(in the rows, 128 means zero)
Known rows, with every step that occurs:
muko -> tafal: 195 111 172 126 138 127 139 119 137 133 118 130 164 185 111 104 137 137 110 102 142 129 91 143 98 125 88 157 132 116 138 128 117 144 112 157
nidafig -> sanis -> kigin: 140 128 99 106 127 125 127 129 111 117 125 148 138 132 143 164 143 112 125 112 116 134 127 158 103 97 125 153 124 149 139 120 148 143 141 100
sanis -> kigin -> fozeg: 114 127 80 128 107 129 143 113 91 124 99 131 97 111 144 153 168 125 141 121 147 127 157 151 129 157 144 92 109 134 123 141 136 144 97 143
fozeg -> kigin: 137 131 103 136 139 128 118 119 135 116 77 124 129 109 123 128 127 121 136 178 125 121 155 149 110 108 134 98 119 116 126 125 120 144 112 159
kigin -> muko -> tafal: 155 88 169 115 123 136 149 127 121 127 126 118 140 151 103 101 125 130 125 103 137 146 123 112 109 203 135 157 116 126 152 126 118 148 123 139
tafal -> muko -> nidafig -> sanis -> kigin: 103 66 104 121 100 115 165 137 98 120 137 131 146 174 182 140 132 129 143 80 136 136 95 95 125 148 113 152 130 141 98 120 142 125 139 80
sanis -> nidafig -> muko -> kigin: 83 137 152 158 116 95 139 117 102 128 131 148 133 168 101 127 124 121 164 125 145 134 143 131 130 105 137 167 108 145 109 126 127 115 101 125
tafal -> muko -> kigin -> fozeg: 109 105 86 143 95 128 158 135 128 146 127 139 107 165 188 116 142 132 148 99 129 143 120 100 138 173 138 130 125 102 121 136 124 136 104 135
kigin -> fozeg: 126 127 131 126 122 133 135 135 131 131 135 117 93 99 132 140 152 147 126 137 152 131 131 142 132 149 152 93 113 127 128 150 86 128 114 149
segem -> basem: 125 83 161 97 157 110 105 127 143 130 159 156 166 115 117 120 110 135 136 185 141 134 122 105 133 118 133 84 160 127 130 121 100 126 62 160
rira -> segem -> basem: 83 127 133 116 192 124 136 144 154 107 133 139 144 94 109 165 103 154 123 147 138 124 121 102 124 101 114 96 144 132 127 93 97 129 79 158
tafal -> muko -> kigin -> sanis: 119 127 104 152 97 140 157 134 138 138 131 139 129 167 172 113 134 116 139 119 102 149 113 98 140 151 128 143 125 102 123 123 148 142 142 121
kigin -> sanis: 145 170 169 142 127 157 131 132 153 113 144 117 137 106 102 131 137 116 108 179 94 145 115 139 135 104 131 118 115 128 134 124 136 137 192 121
segem -> basem -> fozeg: 158 126 147 98 156 125 94 118 138 151 181 150 136 114 136 113 125 136 142 166 140 121 114 99 143 115 130 90 163 113 151 139 113 120 61 166
muko -> nidafig -> sanis -> kigin -> fozeg -> basem: 156 103 73 101 138 123 125 132 96 119 118 112 127 136 139 154 130 130 99 110 178 111 108 160 121 113 117 124 131 170 104 139 133 112 190 94
balad -> muko -> nidafig -> sanis: 134 100 166 111 118 117 122 136 115 121 122 120 172 164 166 93 129 142 128 96 105 113 86 133 146 137 121 145 147 173 105 130 141 136 168 71
sanis -> nidafig -> muko -> kigin -> fozeg: 78 141 147 157 113 100 141 121 100 133 131 141 114 159 103 132 130 130 159 119 157 134 147 129 131 117 144 162 103 142 111 134 114 112 109 129
tafal -> muko -> nidafig -> sanis -> kigin -> fozeg: 97 67 98 120 97 121 168 141 96 125 137 123 129 165 184 143 139 138 137 74 148 136 99 96 125 160 119 148 125 138 99 129 129 121 148 84
fozeg -> basem: 135 89 115 116 155 106 69 113 154 128 147 139 165 142 113 141 110 105 103 168 144 112 129 165 148 124 115 49 122 133 125 120 134 137 121 162
tafal -> muko -> kigin: 118 100 93 146 99 122 156 129 130 142 127 152 131 177 186 111 132 117 154 107 113 143 114 99 135 155 128 137 131 105 116 123 141 141 91 131
ribebi -> segem -> basem -> fozeg -> kesare: 120 141 157 124 179 112 130 144 158 114 137 122 123 90 113 125 105 145 121 109 138 106 150 105 127 104 104 109 146 110 112 108 124 114 71 172
dokaven -> sanis -> kigin -> muko -> nidafig: 122 96 88 106 88 154 138 130 127 143 149 125 129 105 94 161 129 106 97 106 116 140 117 148 141 157 111 128 148 126 140 109 147 113 120 92
fozeg -> kigin -> sanis -> dokaven -> giki: 133 166 132 141 127 145 113 124 145 131 70 115 131 92 87 139 128 103 112 178 106 111 163 133 111 107 131 125 115 127 136 129 98 135 189 131
balad -> muko -> kigin -> fozeg -> basem: 132 129 118 130 115 126 98 125 136 149 103 131 135 159 169 82 138 137 126 113 109 112 127 148 166 173 141 100 140 135 128 143 137 153 141 133
kigin -> fozeg -> basem: 120 107 111 115 140 124 92 128 144 138 143 117 108 110 121 149 136 137 100 147 171 118 140 158 147 157 140 53 112 127 132 146 94 126 138 167
segem -> rira: 151 103 144 146 160 125 130 124 136 129 162 157 165 159 168 128 124 118 134 128 134 160 103 124 88 102 128 72 120 105 126 118 119 130 74 143
nidafig -> muko: 81 101 199 145 119 96 119 117 129 102 147 144 144 111 140 124 119 151 158 149 89 153 132 120 130 128 140 117 119 118 114 143 148 132 55 126
ribebi -> segem: 106 140 162 142 167 108 155 143 150 101 100 114 131 102 107 139 116 131 128 100 121 111 143 135 116 112 109 136 120 126 103 106 128 133 93 147
fozeg -> kesare: 157 108 132 143 110 118 129 132 153 95 153 141 140 116 129 120 114 128 111 158 125 136 142 142 125 92 113 64 125 134 84 100 134 115 80 148
balad -> muko -> nidafig -> sanis -> dokaven: 131 109 171 112 110 110 121 132 109 128 116 126 170 160 161 96 132 134 133 88 105 104 93 126 145 136 119 155 149 179 111 128 119 131 179 60
dokaven -> sanis: 136 111 132 112 106 149 119 136 172 149 179 137 148 106 92 158 122 111 91 134 98 140 93 157 140 105 99 122 156 110 143 107 120 108 101 112
muko -> kigin -> sanis -> nidafig: 169 201 93 157 126 151 139 126 134 141 108 133 112 153 107 114 134 100 119 158 130 131 129 154 134 94 138 155 122 131 132 127 140 129 188 134
segem -> basem -> fozeg -> kigin -> sanis -> nidafig: 143 151 134 109 157 138 94 119 134 150 157 134 126 113 108 117 125 130 135 178 149 116 136 98 136 103 132 104 148 112 154 134 108 118 118 168

Rows:
167 123 127 107 131 113 138 133 103 124 122 125 139 135 131 139 125 119 116 110 156 109 94 139 114 87 112 165 143 178 110 128 95 101 190 66 => muko -> nidafig -> sanis -> dokaven
186 172 89 119 135 154 113 118 114 142 127 106 82 107 150 117 141 125 136 124 134 109 131 124 124 132 141 136 125 118 157 153 142 127 144 135 => basem -> fozeg -> kigin -> muko -> nidafig -> sanis
121 115 106 129 131 136 127 124 125 114 78 114 116 95 113 121 119 121 140 168 126 131 171 126 111 165 158 109 109 119 138 123 119 149 127 150 => fozeg -> kigin -> muko
93 115 172 119 186 102 137 148 156 108 118 126 146 93 100 134 100 141 127 120 137 114 146 109 120 115 112 120 145 121 111 103 111 126 76 163 => ribebi -> segem -> basem
188 196 90 151 129 157 130 126 148 136 105 133 111 130 128 108 134 107 111 168 109 137 125 155 135 102 138 134 131 118 138 136 151 139 174 141 => muko -> kigin -> sanis
87 115 120 126 101 133 106 133 155 161 179 133 128 132 67 164 114 118 92 112 137 135 119 157 149 115 106 137 138 115 141 115 113 89 130 114 => dokaven -> sanis -> nidafig -> muko -> kigin -> fozeg -> basem
175 175 100 130 130 152 112 110 121 145 126 113 83 103 147 111 145 120 149 138 122 112 144 121 131 144 146 116 118 104 161 151 140 137 111 157 => basem -> fozeg -> kigin -> muko
134 140 128 135 106 131 117 128 130 146 99 131 128 155 175 78 146 143 138 109 101 118 122 140 158 168 146 120 141 136 126 145 134 152 130 126 => balad -> muko -> kigin -> fozeg
108 165 166 161 110 115 119 116 133 120 120 145 118 110 133 112 123 135 143 149 84 150 145 123 135 119 143 145 125 112 133 148 146 128 127 117 => nidafig -> muko -> kigin -> sanis -> dokaven
117 96 217 144 123 101 125 114 129 111 135 137 159 152 127 106 122 163 140 112 106 153 115 120 109 135 110 149 124 105 127 145 143 137 72 140 => nidafig -> muko -> tafal
186 212 108 142 135 166 107 112 138 142 128 108 88 102 141 118 152 120 131 157 109 111 131 135 134 99 130 114 120 98 159 151 147 134 153 155 => basem -> fozeg -> kigin -> sanis
130 96 170 124 112 115 127 127 111 122 114 118 171 162 163 83 131 142 139 111 107 110 92 129 157 150 123 121 146 168 92 132 141 139 139 89 => balad -> muko -> nidafig
153 210 128 151 128 152 108 109 124 140 134 110 88 112 128 121 148 126 142 145 113 115 139 126 133 99 132 132 111 102 154 150 148 126 151 147 => basem -> fozeg -> kigin -> sanis -> nidafig -> muko
130 101 145 113 110 116 125 130 99 120 109 122 169 164 170 100 136 138 132 89 106 112 97 136 144 143 122 143 146 176 102 129 153 141 164 70 => balad -> muko -> nidafig -> sanis -> kigin
172 108 117 107 142 122 139 139 110 114 131 118 142 138 138 138 120 131 110 123 155 120 84 148 115 88 115 152 140 171 100 132 124 109 172 82 => muko -> nidafig -> sanis
107 150 100 104 196 143 131 147 137 116 129 117 111 86 119 161 103 159 116 123 153 113 123 91 119 113 121 122 145 131 146 108 106 118 127 143 => rira -> segem -> basem -> fozeg -> kigin -> muko -> nidafig -> sanis
109 65 122 121 106 116 162 143 113 122 150 128 150 173 179 133 125 133 137 87 134 138 85 92 125 141 113 154 132 140 99 121 129 120 143 81 => tafal -> muko -> nidafig -> sanis
112 118 136 120 102 141 131 136 152 156 183 137 149 138 60 167 122 99 102 118 128 132 100 154 139 95 97 152 141 131 136 95 104 95 121 103 => dokaven -> sanis -> nidafig
146 113 108 99 124 133 136 131 104 119 122 137 136 144 130 150 140 118 118 86 126 142 130 143 94 141 127 176 119 145 154 120 145 147 157 100 => nidafig -> sanis -> kigin -> muko -> tafal
110 105 93 123 103 127 149 109 83 114 100 137 119 117 131 138 147 104 154 123 125 138 164 128 128 190 154 113 108 142 132 123 161 158 92 126 => sanis -> kigin -> muko
129 121 80 99 133 127 109 132 116 123 130 136 120 123 140 173 145 122 107 109 142 128 138 166 112 119 130 126 117 145 145 130 132 136 164 114 => nidafig -> sanis -> kigin -> fozeg -> basem
110 130 150 155 119 104 119 115 128 117 122 151 124 123 152 108 117 143 154 146 95 150 139 131 131 124 145 129 129 108 120 149 161 133 65 137 => nidafig -> muko -> kigin
135 110 92 117 136 137 132 133 113 111 77 102 115 102 116 125 113 126 127 152 144 125 155 129 104 152 151 131 117 138 129 127 120 135 167 123 => fozeg -> kigin -> muko -> nidafig -> sanis
136 84 143 95 119 125 143 142 102 132 126 116 134 115 105 131 110 113 122 105 146 125 125 105 117 184 150 169 125 178 123 135 102 115 163 74 => kigin -> muko -> nidafig -> sanis -> dokaven -> giki
119 178 171 149 123 148 143 132 131 119 147 116 139 137 72 140 137 105 119 163 125 137 122 135 135 93 129 151 101 148 128 113 120 123 213 112 => kigin -> sanis -> nidafig
114 148 148 122 189 116 126 140 152 122 112 115 119 86 110 127 109 142 129 116 139 101 154 106 120 110 111 120 144 105 128 116 120 124 82 175 => ribebi -> segem -> basem -> fozeg -> kigin
130 118 98 117 128 130 131 129 108 117 71 107 113 100 112 126 117 119 130 142 144 117 161 122 104 152 148 142 118 143 136 125 99 130 181 112 => fozeg -> kigin -> muko -> nidafig -> sanis -> dokaven
126 112 92 114 93 150 128 124 144 145 152 141 138 109 99 169 137 102 99 118 101 137 114 163 139 119 99 117 150 114 143 106 146 119 96 110 => dokaven -> sanis -> kigin
114 101 80 149 88 128 158 138 135 138 134 140 106 160 187 114 135 135 138 100 132 144 130 100 137 165 132 115 125 101 108 127 127 128 101 139 => tafal -> muko -> kigin -> fozeg -> kesare
112 155 160 161 117 122 120 120 138 113 126 140 120 113 138 109 119 144 138 157 83 157 138 129 136 119 146 134 124 106 126 150 166 133 117 129 => nidafig -> muko -> kigin -> sanis
107 168 206 157 119 138 141 128 128 116 147 115 145 150 71 130 131 126 118 141 119 148 122 125 126 104 121 171 100 134 132 121 129 123 206 113 => kigin -> sanis -> nidafig -> muko -> tafal
182 170 91 128 131 152 117 111 112 143 121 104 82 105 148 109 142 124 143 133 135 106 136 121 132 143 141 119 123 114 150 154 141 129 125 147 => basem -> fozeg -> kigin -> muko -> nidafig
100 123 131 148 124 106 102 117 134 126 127 140 106 115 148 117 119 154 135 142 120 145 149 139 141 145 150 101 122 106 126 161 146 128 89 150 => nidafig -> muko -> kigin -> fozeg -> basem
121 172 120 151 134 149 127 126 133 116 85 107 124 117 82 137 130 112 121 182 129 124 158 143 114 93 134 128 101 126 131 115 118 135 201 141 => fozeg -> kigin -> sanis -> nidafig
158 120 115 86 162 136 95 127 125 146 154 129 121 104 133 114 114 141 130 159 156 117 128 93 128 127 139 110 161 120 154 140 111 115 115 150 => segem -> basem -> fozeg -> kigin -> muko -> nidafig -> sanis
107 94 75 139 104 124 138 132 134 150 131 140 113 169 182 120 134 127 136 103 139 136 125 107 145 176 133 110 124 103 122 134 127 136 115 144 => tafal -> muko -> kigin -> fozeg -> basem
90 128 131 131 93 138 128 136 148 159 175 133 122 128 72 160 122 123 105 107 129 142 116 148 143 111 111 158 139 116 139 116 111 90 119 105 => dokaven -> sanis -> nidafig -> muko -> kigin -> fozeg
80 163 174 135 181 116 129 141 147 116 121 109 117 89 89 131 106 147 130 113 136 108 161 96 124 106 115 142 132 106 126 117 126 115 117 161 => ribebi -> segem -> basem -> fozeg -> kigin -> sanis -> nidafig -> muko
171 207 136 150 131 156 112 108 125 144 128 107 94 131 122 112 151 132 132 128 122 114 131 127 123 102 118 148 114 96 159 153 145 128 159 153 => basem -> fozeg -> kigin -> sanis -> nidafig -> muko -> tafal
129 116 101 100 121 130 134 132 104 115 127 141 130 124 137 157 138 111 127 105 117 142 139 142 103 138 142 160 117 151 148 119 147 145 150 94 => nidafig -> sanis -> kigin -> muko
106 140 149 118 185 120 130 142 147 120 113 110 113 80 105 123 105 143 131 111 138 105 163 96 121 138 123 126 139 107 134 116 119 126 89 171 => ribebi -> segem -> basem -> fozeg -> kigin -> muko
82 137 142 160 106 100 140 123 106 124 137 140 113 156 103 127 123 133 150 120 159 136 156 131 130 110 138 147 103 143 99 126 118 104 107 132 => sanis -> nidafig -> muko -> kigin -> fozeg -> kesare
